What can hang from each mark:
P: Q R
V: S
U: Q S
S: U V
Q: C H P U V Y
C: Q S
R: U

Each row was made from one small tree. Brackets hold a mark, then the marks that hang from it, in alphabetical order. Every link used is in the known rows. Write each row's tree.
Known rows:
[S [U [Q P]] V]: [ 0.471  1.537  2.142 -0.984 -2.820 -0.750  0.497  0.954  0.990 -0.461
 -1.751 -0.604  1.580 -0.554  1.755 -1.224 -2.021 -0.082  0.707  0.764
  0.435  0.397  0.801  2.374  1.050]
[C [Q Y]]: [-0.793  3.127  0.741 -0.866  0.285  0.201  0.442 -1.116  0.011  0.158
  0.084  0.171  0.870  0.110  0.529 -1.181 -0.387 -0.373 -0.154  2.162
 -0.140  0.235 -0.460 -0.115 -0.136]
[P [Q V] [R U]]: [ 0.816 -2.104  2.734  0.246 -1.718  0.533 -0.388  1.147  0.185 -0.957
  1.286  0.889 -1.314  0.238 -1.121 -0.213  2.777  1.640 -0.657 -2.111
 -0.709 -0.211  0.689 -0.916  1.364]
[C [Q [U S]]]: [-0.272  0.577  3.832  0.927 -1.623  0.225  0.406  0.640 -0.245 -0.428
 -1.198 -0.658  0.367  0.520  0.829 -1.273 -1.028  0.069 -0.019  1.025
  0.320  0.241 -0.494  1.084  1.109]
[Q H P U]: [ 0.766  3.963  2.811 -1.608 -2.918 -0.722  0.028 -0.934  0.680  0.045
 -1.807 -0.046 -0.357 -0.312  0.937 -0.846 -2.481  0.895  0.223  0.156
  0.282 -0.828 -0.968  1.578  0.695]
[U S]: [-0.442 -0.713  0.801  0.981 -1.175  0.146  0.000  0.841 -0.752 -0.366
 -0.422 -0.653 -0.044 -0.224  0.045  0.337  0.714  0.051  0.466 -0.064
  0.042 -0.192  0.038  0.030  0.869]
[Q P]: [ 0.136  1.452  0.447 -0.610 -1.259 -0.696  0.076 -1.002  0.137  0.076
 -1.145 -0.253  0.226 -0.303  0.446 -0.259 -1.481  0.276  0.104  0.467
  0.176 -0.375 -0.057  0.497  0.178]
[U [Q C H]]: [ 0.184  1.603  3.475 -0.874 -0.742 -0.268  0.099 -0.335  0.646 -0.453
 -0.090 -0.254 -0.369 -0.365  0.398 -0.405  1.073  0.779  1.342  0.192
 -0.447  0.146 -0.561 -0.014  1.086]
[R [U Q S]]: [-0.888 -2.945  2.456  1.849 -1.960  0.408  0.086  2.767 -0.439 -0.902
 -0.929 -1.072  0.116  0.449  0.075  0.098  2.132  0.842  1.199 -0.778
 -0.190 -0.439  0.110  0.460  1.925]
[R [U [Q Y] S]]: [-1.250 -0.951  1.822  1.087 -1.969  0.151  0.237  1.590 -0.667 -0.808
 -0.312 -0.837  0.418  0.078  0.495 -0.110  2.262  0.736  1.448 -0.241
 -0.333 -0.619 -0.331  0.122  2.208]
[S [U [Q P Y]] V]: [ 0.012  3.609  1.426 -1.631 -2.908 -1.034  0.586 -0.184  0.764 -0.367
 -1.260 -0.357  1.852 -0.944  2.140 -1.438 -1.864 -0.202  0.899  1.313
  0.309  0.240  0.346  2.052  1.274]
[P [Q [C S] Y]]: [ 0.489  1.650  2.304 -1.814 -0.828 -0.276  0.353 -1.402  0.289 -0.639
  2.154  0.388  0.232 -1.404  0.137 -0.947  1.411 -0.030  0.107 -0.908
 -0.493 -0.633  0.196 -0.259  0.789]
[C [Q P]]: [-0.250  2.535  1.653 -0.718 -0.961 -0.213  0.384 -0.890  0.344  0.163
 -1.604 -0.334  0.884  0.225  0.612 -1.144 -2.074  0.062 -0.259  2.122
  0.154  0.022 -0.108  0.796 -0.159]
[U [Q C] S]: [-0.230 -1.467  3.499  1.112 -1.249 -0.451  0.245  0.200 -0.386 -0.855
 -0.182 -0.953 -0.001 -0.287  0.563 -0.225  1.603  0.507  1.574 -0.171
 -0.262  0.434 -0.232 -0.200  2.061]
[V [S [U [Q H P]]]]: [ 0.239  2.972  2.942 -1.635 -3.461 -0.220  0.333  1.433  0.995 -0.103
 -2.673 -1.180  0.650 -0.631  1.576 -0.832 -1.552  0.333  0.928  0.156
  0.163 -1.253  0.062  2.125  1.011]
[R [U [Q H V] S]]: [ 0.174 -0.657  5.030  1.068 -2.691  0.374 -0.086  3.174  0.139 -1.050
 -0.789 -0.551 -0.472  0.038  0.346  0.045  2.057  1.627  1.163 -0.349
 -0.320 -0.321 -0.449  0.024  2.489]
[S [U Q] V]: [ 0.224  0.028  1.807 -0.239 -1.567 -0.084  0.395  1.979  0.870 -0.551
 -0.640 -0.388  1.323 -0.249  1.355 -0.970 -0.516 -0.406  0.578  0.278
  0.277  0.738  0.884  1.835  0.859]
[Q [C [S U V]] H]: [ 1.239  2.527  3.691 -1.765 -2.121 -0.282  0.417  1.733  1.586 -0.864
  0.966  0.371 -0.528 -1.735  0.589 -1.002 -0.360 -0.410 -0.039  1.179
  0.258 -0.012  1.122  1.270  0.289]
[C [Q P Y] [S V]]: [ 0.109  4.851  2.752 -2.061 -1.353 -0.393  1.054 -0.108  0.804  0.009
 -0.487 -0.080  1.513 -1.339  0.856 -2.105 -2.654 -0.693 -0.565  3.495
  0.324 -0.161  0.590  1.523 -0.365]
[P [Q H] R]: [ 0.071  1.958  1.389 -1.785 -1.877  1.065 -0.393 -0.224  0.058 -0.210
  0.264  0.354 -0.863 -0.220 -0.858  0.227  1.858  0.813  0.047 -1.797
 -0.843 -0.941  0.414  0.150  0.306]
[Q C H P V]: [ 1.601  3.740  4.333 -1.409 -1.876 -1.369 -0.058 -1.509  0.864 -0.450
 -0.161  0.606 -0.869 -1.050  0.676 -0.731 -0.877  1.381  0.322  1.285
 -0.107  0.233 -0.800 -0.700  1.246]
[Q C H P [V S]]: [ 1.966  3.244  4.950 -1.199 -1.877 -1.052  0.141 -0.215  0.802 -0.220
 -0.700  0.253 -1.301 -1.523  0.545 -1.075 -0.840  1.213 -0.055  0.961
  0.055 -0.424 -0.510 -0.377  1.247]
[S U V]: [ 0.527  0.648  0.401 -0.267 -1.291 -0.030  0.189  1.622  0.675 -0.384
 -0.031  0.168  0.482 -0.575  0.864 -0.794 -0.687 -0.592 -0.302  0.652
  0.449  0.592  1.083  1.341  0.276]

Write each row's tree:
[ 0.940 -0.532  4.323 -0.528 -0.405 -0.515  0.779  1.335  1.078 -0.756
  0.779 -0.343  0.327 -1.252  0.377 -1.273  0.253 -0.168  0.538  0.666
  0.007  0.661  0.919  0.888  0.712]
[U [Q [C [S V]]]]
[ 0.289 -1.317  3.790  1.223 -1.452 -0.306  0.114  1.298 -0.239 -0.747
 -0.500 -0.835  0.571 -0.080  0.840 -0.137  0.637  0.753  0.989 -0.163
 -0.119  0.523 -0.436 -0.204  2.046]
[U [Q V] S]
[ 0.387  2.167  1.559 -1.320 -1.655 -0.004  0.111 -1.535 -0.045 -0.198
  0.511  0.463  0.469 -0.216  0.908 -1.275  0.062  0.340 -0.060 -1.825
 -0.172 -0.536 -0.694  0.939  1.318]
[P [Q U Y]]
[ 1.194  5.793  3.750 -2.123 -1.956 -1.661  0.074 -2.731  0.634 -0.322
  0.348  0.901 -0.646 -1.496  0.960 -0.943 -0.771  1.298  0.565  1.761
 -0.223  0.038 -1.247 -1.014  1.461]
[Q C H P V Y]
[ 0.356  5.259  4.368 -2.191 -0.771  0.176  0.560  0.147  1.025 -0.241
  0.873  0.422  0.379 -0.862  0.624 -1.296 -0.968  0.075 -0.460  2.886
 -0.245 -0.220 -0.680 -0.210 -0.039]
[C [Q H V Y] S]
[ 0.014  1.449  3.424 -0.005 -2.159  0.560  0.242  2.771 -0.020 -0.380
 -1.429 -0.920  0.527 -0.816  0.521 -0.310  0.729  0.212  1.238  0.502
 -0.040  0.086  0.340  1.448  1.494]
[U [Q H] [S V]]
[ 1.248  2.138  2.998 -0.884 -1.944  0.097 -0.006  2.163  0.953 -0.292
 -0.446  0.101 -0.726 -0.812  0.879 -0.573 -0.485  0.314 -0.371  0.147
  0.253 -0.476  0.063  0.358  0.798]
[Q H [V [S U]]]
[ 1.726 -0.318  3.598 -0.291 -0.570 -0.434 -0.140 -0.916  0.340 -0.798
  1.544  0.859 -0.436 -0.626  0.146 -0.898  1.543  0.893 -0.195 -1.341
 -0.389  0.693 -0.005 -0.977  1.611]
[P [Q C V]]
[ 0.747  5.712  4.970 -1.638 -1.323 -0.172  0.326 -0.950  0.843 -0.135
 -0.002  0.850  0.030 -0.033  1.372 -1.952 -1.585  0.754 -0.363  2.149
 -0.037  0.336 -1.589  0.289  1.009]
[C [Q H U V Y]]
[ 1.415  2.167  3.926 -0.787 -0.542 -0.650 -0.160 -0.597  0.732 -0.518
  0.936  0.836 -1.352 -0.878  0.288 -0.457  0.590  1.070  0.185  0.641
 -0.232  0.587 -0.637 -1.193  1.074]
[Q C H V]
[ 0.437  3.387  5.138 -0.092 -2.419  0.700  0.484  2.173  0.280 -0.298
 -1.645 -0.327  0.129 -0.379  0.828 -1.713 -1.108  0.038 -0.109  1.870
  0.399  0.306  0.024  2.012  1.106]
[C [Q H [U [S V]]]]
[ 0.610 -0.188  2.337 -0.701 -2.012  0.294 -0.147 -0.839  0.047 -0.428
  0.378  0.395 -0.654  0.299 -0.268 -0.656  0.677  0.821 -0.409 -2.600
 -0.376 -0.450  0.174  0.780  0.922]
[P [Q U] R]
[ 0.521  2.897  4.828 -2.015 -2.335 -1.035  0.485 -0.477  1.188 -0.571
 -0.692 -0.712  0.085 -1.139  0.649 -0.793 -0.938  0.757  1.230  0.781
 -0.242 -0.791 -0.260  0.934  0.827]
[U [Q [C S] H P]]
[ 0.072 -1.917  1.739  1.763 -1.737  0.581  0.126  3.701 -0.356 -0.713
 -0.372 -0.217 -0.500 -0.452 -0.378 -0.217  1.714  0.326  0.066  0.172
  0.251 -0.030  1.084  0.599  1.346]
[R [U [S V]]]
[ 1.268  2.190  5.021 -1.463 -1.640 -0.600  0.330 -0.149  1.133 -0.603
  0.755  0.253 -1.192 -0.969  0.448 -0.989 -0.775  0.548  0.181  0.042
  0.060 -0.556 -0.537  0.761  0.625]
[Q [C S] H U]
[ 0.315  0.783  3.126 -0.519 -1.351 -1.316  0.323 -1.691  0.462 -0.462
 -0.887 -0.557  0.507 -0.396  0.898 -0.863 -0.623  0.786  1.225  0.432
 -0.142  0.229 -0.383  0.389  1.333]
[U [Q C P]]
[ 0.677 -0.494  2.554  0.104 -2.415 -0.788 -0.173  0.105  0.402 -0.743
 -0.041  0.572 -1.458  0.075 -0.570 -0.133  0.231  1.777 -0.402  0.207
 -0.225 -0.278  0.181 -0.778  1.076]
[Q [P [R U]] V]
[ 0.074  0.782  3.093  0.137 -3.783 -0.906  0.057 -0.943 -0.497 -0.517
 -1.466 -0.587 -0.714 -0.097  0.228 -0.229 -1.220  1.004  0.421 -0.380
  0.109 -0.660 -0.287  0.843  1.438]
[Q [P R] [U S]]
[ 0.900  3.091  4.078 -0.266 -3.443 -1.591  0.232 -1.447 -0.338 -0.554
 -0.771 -0.046  0.247 -0.823  1.774 -1.137 -1.984  1.017  0.332  0.680
  0.360 -0.145 -1.376  0.297  2.402]
[Q P [U S] V Y]
[ 1.867  0.176  3.971 -0.354 -1.676 -0.091 -0.087 -0.151  0.388 -0.541
  0.443  0.635  0.060 -0.008  0.833 -1.281 -0.227  0.904 -0.606 -2.166
  0.001  0.273 -0.491  0.530  1.669]
[P [Q U V]]
[ 1.031  1.279  4.558 -0.549 -0.973  0.287  0.203  2.048  0.726 -0.073
 -0.946 -0.443 -0.226 -0.613  0.550 -0.666  0.190  0.792  0.450 -0.151
 -0.162 -0.371 -0.418  0.283  1.166]
[U [Q H [V S]]]
[ 2.187  1.979  5.346 -1.134 -2.326  0.580 -0.004  1.527  0.696 -0.181
 -0.439  0.303 -0.664 -0.700  0.676 -1.511 -0.063  1.046 -0.669 -2.156
 -0.033 -0.845 -0.470  1.001  1.611]
[P [Q H U [V S]]]
[-0.391  2.776  2.520 -0.615 -3.800 -1.171  0.164 -2.162 -0.712 -0.441
 -0.891 -0.298 -0.396 -0.510  0.570 -0.478 -1.128  0.919  0.591  0.169
 -0.007 -0.829 -0.722  0.559  1.703]
[Q [P R] [U S] Y]
[ 0.191  1.819  1.888 -1.238 -0.182 -0.866  0.500 -1.352  0.344 -0.481
  2.010  0.359 -0.153 -1.273  0.215 -0.656  0.363 -0.117  0.195  0.980
 -0.184 -0.231 -0.177 -0.665  0.313]
[Q [C S] Y]
[ 0.804  1.816  1.765 -0.644 -1.431 -0.468  0.265  0.676  0.461 -0.286
  0.564  0.299  0.244 -0.964  1.363 -0.982 -0.495 -0.103 -0.430  0.502
  0.272 -0.163 -0.113 -0.134  1.022]
[Q [V [S U]] Y]
[ 0.786 -0.617  3.994 -0.594 -1.897 -0.555  0.425  1.744  1.352 -1.030
  0.493 -0.514  1.018 -0.337  1.397 -0.706 -0.984  0.048  0.326  0.068
  0.118  0.243  0.185  0.799  0.962]
[C [S [U [Q V]]]]
[ 1.378  1.265  4.829  0.401 -3.170 -1.456  0.432 -0.145  0.051 -0.710
 -1.059 -0.196 -0.425 -1.262  1.157 -1.612 -1.462  0.638  0.420  0.735
  0.628  0.528  0.058  1.359  2.227]
[Q C P [U [S V]]]
[ 1.562  2.123  4.925 -1.547 -2.055 -0.845  0.160  0.686  1.594 -1.123
  1.481  0.499 -0.862 -1.307  0.847 -0.621 -0.353  0.443 -0.048  0.858
  0.035  0.087  0.052 -0.128  0.835]
[Q [C [S U]] H V]
[-0.086  7.133  3.524 -2.458 -2.519 -0.590  0.479 -2.123  0.642  0.209
 -1.714  0.160  0.488 -0.164  1.571 -1.959 -2.877  0.523  0.073  2.267
  0.097 -0.611 -1.388  1.501  0.588]
[C [Q H P U Y]]
[ 1.527 -0.145  4.126 -0.551 -1.382 -1.194  0.297  0.285  1.329 -1.184
  1.868  0.400 -0.422 -1.005  0.899 -0.831 -0.505  0.147 -0.284  0.616
  0.207  0.481  0.271 -0.372  0.847]
[Q [C [S U]] V]
[-0.268  1.818  1.632 -1.047 -2.967 -0.060 -0.289  0.312  0.468 -0.375
 -0.920  0.242 -1.608 -0.050 -0.859  0.252  0.635  1.576  0.193  0.223
 -0.411 -1.312  0.226  0.219  0.423]
[Q H [P [R U]]]
[ 0.855  4.106  2.495 -1.653 -2.018 -0.129  0.145  1.023  0.765 -0.188
  0.156  0.368 -0.251 -1.232  1.286 -0.804 -0.348  0.202 -0.204  0.697
  0.098 -0.669 -0.432  0.069  0.981]
[Q H [V [S U]] Y]
[ 0.273  1.163  4.686  0.228 -2.109  0.093 -0.019  1.664  0.040 -0.673
 -0.873 -0.740  0.227 -0.347  0.777 -0.006  0.782  1.030  1.273  0.103
 -0.283  0.114 -0.691  0.062  2.021]
[U [Q H V] S]
[ 0.169  1.174  2.165 -1.123 -3.297 -0.736  0.327  0.425  0.886 -0.632
 -1.407 -0.449  0.744 -0.415  0.921 -0.854 -1.314  0.283  0.612  0.516
  0.089  0.284  1.125  1.887  0.878]
[S [U [Q [P R]]] V]
[ 0.566  3.635  4.121 -1.393 -1.007  0.027  1.060  0.663  0.950 -0.181
  0.405  0.244  0.932 -0.819  1.077 -2.564 -2.265 -0.732 -0.817  2.422
  0.415  0.278  0.153  1.808  0.038]
[C [Q U Y] [S V]]
[ 0.167 -0.138  4.391  0.315 -3.187 -0.979  0.089 -0.179 -0.257 -0.823
 -1.136 -0.874 -0.015 -0.226  0.398 -0.022 -0.089  1.425  1.081  0.197
 -0.290  0.038 -0.227 -0.137  2.078]
[U [Q [P R] V] S]
[ 1.197 -0.300  2.243  0.053 -1.249 -0.230  0.155  1.812  0.668 -0.379
 -0.043 -0.005 -0.145 -0.577  1.033 -0.799 -0.587  0.006 -0.610 -0.052
  0.392 -0.008  0.290  0.204  0.810]
[Q [V [S U]]]
[ 1.880 -0.202  4.179  0.336 -0.906 -0.404  0.268  1.164  0.483 -0.138
 -0.305  0.154 -0.720 -0.321  0.773 -1.369 -1.207  0.606 -0.789 -0.595
  0.454 -0.042 -0.525  0.344  1.147]
[Q U [V S]]
[ 0.831  2.602  4.294 -1.382 -2.561 -0.829  0.628  0.433  1.502 -0.732
 -0.527 -0.262  1.118 -0.408  1.549 -1.722 -3.188 -0.076 -0.764  2.500
  0.440  0.099  0.269  1.128  0.190]
[C [Q P V] [S U]]
[-0.640  2.880  2.861 -1.118 -2.615  0.386  0.014  0.417  0.635 -0.321
 -1.449  0.128 -1.070  0.446 -0.714 -0.649  0.039  1.339 -0.180  1.800
 -0.439 -0.987  0.242  0.484  0.079]
[C [Q H [P [R U]]]]
[-0.087  3.522  2.203 -1.669 -1.249  0.172  0.967  1.324  1.141 -0.458
  0.601  0.121  1.446 -0.996  1.261 -1.968 -1.631 -1.294 -0.708  2.928
  0.381  0.249  0.982  1.605 -0.316]
[C [Q Y] [S U V]]
[ 1.212  3.961  4.226 -1.565 -2.611 -1.348  0.093 -1.984  0.805 -0.326
 -0.991  0.253 -0.969 -0.657  0.966 -1.177 -1.828  1.193  0.500  0.494
  0.154 -0.336 -1.046  0.856  1.251]
[Q C H P U]
